Each row was made from one small tree. The marks that hang from a mark follow it in brackets, in alphabetical order. Every link used is in the known rows. Write each row's tree.
Known rows
feler{kile tivu}: |  2.922 |  1.695 | -2.209 | -2.688 | -2.681 |  2.377 | -3.673 | -4.097 | -2.716 |  2.247 |  1.103 |  0.246 | -1.161 |  2.481 |  4.135 | -1.497 | -0.594 |
govom{tivu{feler larezi}}: | -0.356 | -3.823 |  0.310 | -2.068 | -4.521 |  2.211 | -2.569 | -5.669 | -5.010 |  0.123 |  6.774 |  0.002 |  1.007 |  1.046 | -1.878 | -1.410 |  4.423 |
feler{kile{tufun}}: |  1.239 |  1.821 |  0.018 | -2.667 | -4.262 |  4.451 | -2.340 | -2.082 | -1.836 |  4.901 |  0.473 |  0.158 |  1.955 |  2.835 |  0.917 | -2.040 |  0.424 |
tivu{feler}: | -0.394 | -0.324 | -0.538 | -1.727 | -2.487 |  2.641 | -2.499 | -2.673 | -0.181 |  0.898 |  3.592 | -0.253 | -0.118 |  0.843 | -0.435 | -2.238 |  1.746 |
pesi{tufun}: |  1.833 |  2.566 | -0.185 | -2.978 | -3.691 |  2.454 | -0.380 | -1.174 | -2.201 |  4.130 |  1.312 |  0.877 | -1.110 |  0.048 |  0.025 |  0.328 | -1.024 |
kile{govom{tivu{feler}} larezi tufun}: |  2.756 | -3.039 |  0.069 | -4.521 | -7.661 |  4.958 | -4.380 | -5.750 | -4.399 |  0.526 |  5.132 |  1.623 |  4.845 |  5.382 |  0.930 | -5.378 |  1.746 |
kile{govom{tivu} larezi}: |  4.349 | -4.180 | -0.653 | -5.406 | -4.616 |  2.249 | -3.327 | -4.710 | -2.160 |  1.801 |  4.913 |  0.719 |  2.959 |  4.485 |  0.287 | -2.393 |  2.505 |
kile{larezi}: | -0.051 | -1.284 | -0.885 | -3.810 | -3.877 |  4.097 | -2.739 | -2.806 |  0.279 |  2.820 |  2.131 | -0.254 |  1.255 |  3.294 | -0.610 | -1.453 |  2.223 |
tivu{feler{kile{tufun}} larezi}: | -1.791 | -0.155 |  0.484 | -2.161 | -5.969 |  5.553 | -3.036 | -3.784 | -3.504 |  2.647 |  3.125 |  0.912 |  2.596 |  1.981 |  0.727 | -2.289 |  2.335 |
numopid{kile{govom} tivu{feler larezi}}: |  1.555 | -2.335 | -0.786 | -2.950 | -3.437 |  2.965 | -4.294 |  0.269 | -3.221 |  3.246 |  5.693 | -1.933 |  0.268 |  0.818 | -0.738 |  1.315 | -1.382 |
tivu{feler{kile{larezi tufun}}}: | -1.177 | -0.500 | -1.734 | -3.467 | -7.697 |  7.584 | -4.121 | -5.597 | -2.424 |  1.746 |  1.317 |  1.136 |  2.540 |  4.896 |  2.179 | -5.118 |  1.285 |
tivu{feler{kile{govom}} larezi}: |  1.366 | -2.765 | -0.346 | -3.739 | -3.228 |  2.688 | -3.178 | -3.966 | -0.751 |  1.085 |  4.970 |  1.254 |  1.983 |  1.520 |  2.074 | -0.847 |  2.801 |
govom{tivu{feler}}: |  1.100 | -2.386 | -0.845 | -1.941 | -3.753 |  1.887 | -2.713 | -5.208 | -3.949 | -0.260 |  5.329 | -0.272 | -0.043 |  1.722 | -0.922 | -3.134 |  2.856 |
govom{tivu}: |  2.520 | -1.604 | -0.030 | -2.665 | -2.751 |  1.012 | -1.865 | -3.597 | -3.248 |  2.385 |  4.239 | -0.807 |  0.362 |  1.897 | -1.669 | -1.165 |  2.538 |
feler{kile{govom tufun} tivu{larezi}}: |  4.129 |  1.432 |  0.708 | -3.872 | -4.832 |  3.684 | -4.076 | -3.189 | -4.117 |  3.980 |  2.929 |  1.917 |  3.722 |  3.480 |  4.343 | -0.808 | -0.921 |
numopid{kile{govom{tivu}}}: |  5.899 | -3.204 | -0.128 | -3.252 | -3.981 |  1.575 | -5.427 | -1.213 | -2.620 |  2.266 |  4.296 | -1.389 |  0.429 |  3.311 | -0.861 |  0.211 |  0.451 |
tivu{feler larezi}: | -1.992 | -1.677 |  0.562 | -1.830 | -3.183 |  2.973 | -2.481 | -2.815 | -1.239 |  1.197 |  5.079 |  0.014 |  1.010 |  0.185 | -1.415 | -0.525 |  3.193 |
numopid{kile}: |  1.221 | -0.328 | -0.336 | -1.614 | -3.249 |  3.472 | -4.795 |  0.843 | -0.291 |  3.464 |  1.555 | -2.269 | -1.302 |  2.068 | -1.748 |  1.026 |  0.130 |
larezi{tivu{feler{kile{govom tufun}}}}: |  3.893 |  1.090 | -2.410 | -2.265 | -5.529 |  5.428 | -2.503 | -3.076 | -1.860 |  0.573 |  3.962 |  1.261 |  2.965 |  3.895 |  5.529 | -5.558 |  1.769 |
larezi{tivu{feler{kile{govom}}}}: |  4.091 | -0.864 | -3.708 | -2.567 | -3.390 |  3.461 | -2.184 | -3.845 | -0.233 | -0.696 |  4.791 |  0.725 |  0.656 |  2.856 |  5.622 | -4.287 |  2.803 |
numopid{tivu{feler}}: | -0.093 |  0.405 | -1.974 | -2.307 | -1.567 |  1.935 | -1.093 | -1.711 | -2.996 |  2.847 |  3.849 | -1.466 | -0.893 |  0.016 | -0.483 | -1.874 | -0.578 |

Write each row's tree
| -0.230 | -2.072 |  0.296 | -2.397 | -7.266 |  4.810 | -3.324 | -6.649 | -7.185 |  1.661 |  4.913 |  0.875 |  2.687 |  2.841 |  0.294 | -3.155 |  3.361 | | govom{tivu{feler{kile{tufun}} larezi}}
| -1.212 | -1.413 | -1.272 | -1.652 | -3.902 |  3.921 | -3.855 | -0.363 | -4.413 |  3.268 |  4.677 | -2.702 | -1.443 |  0.280 | -1.967 |  1.156 | -0.583 | | numopid{kile tivu{feler larezi}}
|  4.547 | -2.550 | -0.635 | -5.787 | -7.223 |  4.841 | -3.847 | -5.895 | -4.256 |  3.250 |  3.015 |  1.519 |  4.574 |  6.309 |  2.341 | -4.014 |  1.627 | | feler{kile{govom{tivu} larezi tufun}}
|  4.735 | -0.751 | -2.695 | -5.448 | -4.551 |  3.681 | -5.053 | -5.278 | -1.500 |  1.558 |  1.803 |  1.560 |  1.554 |  5.136 |  6.034 | -2.533 | -0.595 | | feler{kile{govom larezi} tivu}
|  0.446 | -4.373 | -3.144 | -3.955 | -6.853 |  4.910 | -4.134 | -8.779 | -4.447 | -0.668 |  3.791 |  0.545 |  0.343 |  4.678 |  1.915 | -4.879 |  3.613 | | govom{tivu{feler{kile{larezi}}}}
|  1.658 | -1.524 | -1.187 | -4.810 | -7.185 |  6.678 | -4.521 | -4.908 | -1.318 |  1.622 |  2.289 |  2.030 |  4.113 |  5.267 |  3.476 | -4.844 |  0.829 | | tivu{feler{kile{govom larezi tufun}}}
|  0.310 | -2.520 | -1.869 | -3.821 | -8.937 |  6.681 | -4.382 | -8.250 | -6.141 |  0.834 |  2.992 |  1.121 |  2.587 |  5.669 |  1.797 | -6.181 |  2.514 | | govom{tivu{feler{kile{larezi tufun}}}}
| -0.778 | -1.969 | -3.430 | -3.024 | -5.806 |  5.958 | -4.973 | -1.875 | -3.399 |  2.563 |  2.644 | -2.580 | -1.543 |  3.098 | -0.407 | -1.759 | -1.369 | | numopid{kile{larezi} tivu{feler}}
|  1.168 | -0.971 |  0.805 | -3.508 | -5.450 |  4.446 | -3.418 | -3.354 | -2.280 |  2.490 |  4.173 |  1.759 |  4.246 |  2.632 |  1.912 | -2.040 |  1.454 | | tivu{feler{kile{govom tufun}} larezi}
|  2.375 | -2.613 |  2.161 | -3.091 | -5.917 |  3.080 | -3.196 | -4.222 | -5.347 |  1.467 |  7.001 |  1.520 |  4.929 |  2.720 | -0.650 | -2.429 |  2.582 | | kile{govom{tivu{feler larezi}} tufun}
|  4.342 | -1.662 | -4.024 | -4.718 | -4.788 |  4.881 | -2.488 | -3.977 |  0.431 |  1.302 |  3.494 |  0.719 |  2.167 |  5.149 |  5.406 | -3.666 |  3.076 | | feler{kile{govom larezi{tivu}}}
|  1.553 | -2.834 | -2.265 | -2.583 | -4.484 |  2.535 | -3.071 | -7.035 | -4.476 | -0.255 |  4.197 | -0.039 | -0.660 |  2.473 |  1.291 | -3.600 |  3.094 | | govom{tivu{feler{kile}}}
|  2.568 | -0.233 | -2.001 | -3.198 | -7.363 |  7.038 | -3.075 | -3.186 | -1.319 |  0.106 |  4.748 |  1.380 |  4.631 |  5.196 |  3.886 | -6.066 |  2.081 | | kile{govom larezi{tivu{feler}} tufun}
|  2.794 |  3.685 | -0.829 | -2.457 | -4.672 |  4.434 | -3.991 | -3.565 | -4.362 |  3.637 |  0.186 |  0.754 |  1.034 |  3.592 |  3.912 | -2.691 | -1.714 | | feler{kile{tufun} tivu}
|  1.851 |  0.071 | -3.216 | -4.123 | -5.130 |  4.660 | -4.711 | -6.077 | -2.634 |  1.738 |  0.801 |  0.782 | -0.090 |  4.607 |  4.687 | -2.704 |  0.037 | | feler{kile{larezi} tivu}
|  4.069 | -2.216 |  1.439 | -4.346 | -5.543 |  2.865 | -2.709 | -4.322 | -5.407 |  4.158 |  4.966 |  1.454 |  4.672 |  3.666 |  0.767 | -1.100 |  2.408 | | feler{kile{govom{tivu{larezi}} tufun}}
|  3.903 |  0.582 | -1.302 | -3.842 | -6.155 |  6.072 | -2.307 | -1.510 | -0.715 |  2.712 |  3.637 |  1.001 |  4.968 |  5.346 |  3.202 | -4.347 |  1.906 | | kile{govom larezi{tivu} tufun}
|  2.626 | -2.203 | -3.396 | -3.390 | -5.282 |  5.095 | -2.831 | -3.833 |  0.316 | -1.217 |  5.592 |  0.892 |  2.297 |  4.011 |  4.035 | -4.956 |  3.267 | | kile{govom larezi{tivu{feler}}}
|  1.424 |  0.596 | -1.053 | -2.757 | -3.283 |  2.789 | -3.515 | -4.408 | -3.840 |  2.667 |  2.707 |  0.546 | -0.057 |  1.797 |  3.191 |  0.164 |  0.818 | | feler{kile tivu{larezi}}
|  4.267 |  0.128 | -2.746 | -4.451 | -6.850 |  6.837 | -2.644 | -3.324 | -1.353 |  2.745 |  2.633 |  1.354 |  4.366 |  6.089 |  5.325 | -4.929 |  1.985 | | feler{kile{govom larezi{tivu} tufun}}
|  1.559 | -1.352 | -3.515 | -2.055 | -6.483 |  7.003 | -4.738 | -1.067 | -0.739 |  1.639 |  2.608 | -2.038 | -0.515 |  4.701 |  1.416 | -1.947 |  2.449 | | numopid{kile{larezi{tivu}}}
|  3.052 | -0.488 | -0.485 | -5.482 | -6.150 |  5.747 | -3.754 | -3.210 | -0.726 |  4.228 |  1.247 |  1.586 |  4.460 |  5.569 |  2.752 | -3.024 |  0.466 | | feler{kile{govom larezi tufun}}
|  0.212 |  0.278 | -0.907 | -4.134 | -6.515 |  6.749 | -3.306 | -3.878 | -1.883 |  4.484 |  0.134 |  0.719 |  2.891 |  5.002 |  1.409 | -3.233 |  1.085 | | feler{kile{larezi tufun}}
|  4.176 | -2.222 |  0.621 | -5.176 | -6.689 |  4.152 | -3.587 | -4.094 | -3.778 |  3.077 |  4.114 |  1.273 |  5.226 |  5.573 |  0.111 | -3.492 |  1.513 | | kile{govom{tivu} larezi tufun}
|  3.986 |  0.542 |  1.575 | -2.771 | -4.711 |  4.468 | -5.437 |  2.105 | -0.569 |  4.701 |  1.768 | -0.865 |  2.613 |  3.593 | -0.522 | -0.012 | -1.536 | | numopid{kile{govom tufun}}
|  4.606 |  1.114 | -1.456 | -5.189 | -6.651 |  5.566 | -5.290 | -4.644 | -3.062 |  2.925 |  1.030 |  2.038 |  3.745 |  6.146 |  5.892 | -3.798 | -1.634 | | feler{kile{govom larezi tufun} tivu}
| -1.668 | -0.626 | -0.850 | -2.402 | -2.150 |  2.242 | -0.828 | -2.096 | -4.008 |  3.216 |  5.576 | -1.156 |  0.135 | -0.646 | -1.436 | -0.129 |  0.722 | | numopid{tivu{feler larezi}}
|  4.008 |  1.176 |  0.507 | -4.029 | -3.830 |  3.370 | -2.797 | -1.444 | -0.741 |  4.809 |  1.480 |  1.090 |  3.489 |  3.492 |  2.215 | -1.958 | -0.176 | | feler{kile{govom tufun}}
|  5.709 | -2.702 | -1.028 | -4.493 | -2.889 |  0.727 | -2.655 | -4.662 | -2.648 |  2.279 |  4.125 |  0.505 |  1.285 |  3.260 |  1.869 | -1.593 |  2.177 | | feler{kile{govom{tivu}}}
|  1.288 |  1.029 | -3.052 | -3.081 | -7.425 |  7.901 | -2.304 | -3.930 | -2.563 |  2.945 |  1.597 |  0.446 |  2.712 |  5.728 |  4.049 | -4.998 |  2.690 | | feler{kile{larezi{tivu} tufun}}
|  2.654 | -0.286 |  0.851 | -4.933 | -5.325 |  4.984 | -3.356 | -1.496 | -0.043 |  4.219 |  2.346 |  1.155 |  5.173 |  4.772 |  0.529 | -2.594 |  0.265 | | kile{govom larezi tufun}
|  0.952 |  2.016 | -2.919 | -0.937 | -6.045 |  6.475 | -2.066 | -3.787 | -3.059 |  0.742 |  2.915 |  0.325 |  1.328 |  3.381 |  4.180 | -5.692 |  2.354 | | larezi{tivu{feler{kile{tufun}}}}
|  1.216 |  0.070 | -4.209 | -1.211 | -3.985 |  4.377 | -1.847 | -4.499 | -1.453 | -0.520 |  3.805 | -0.267 | -0.879 |  2.327 |  4.326 | -4.408 |  3.468 | | larezi{tivu{feler{kile}}}
|  1.335 |  0.541 | -2.239 | -1.832 | -8.582 |  8.851 | -5.058 | -0.503 | -2.513 |  2.954 |  1.711 | -1.440 |  1.781 |  5.758 |  1.339 | -3.219 |  1.098 | | numopid{kile{larezi{tivu} tufun}}
|  4.765 | -4.824 | -1.087 | -4.708 | -6.288 |  3.976 | -6.407 | -2.995 | -2.637 |  1.804 |  4.020 | -0.906 |  1.509 |  5.478 | -0.348 | -0.955 |  1.224 | | numopid{kile{govom{tivu} larezi}}
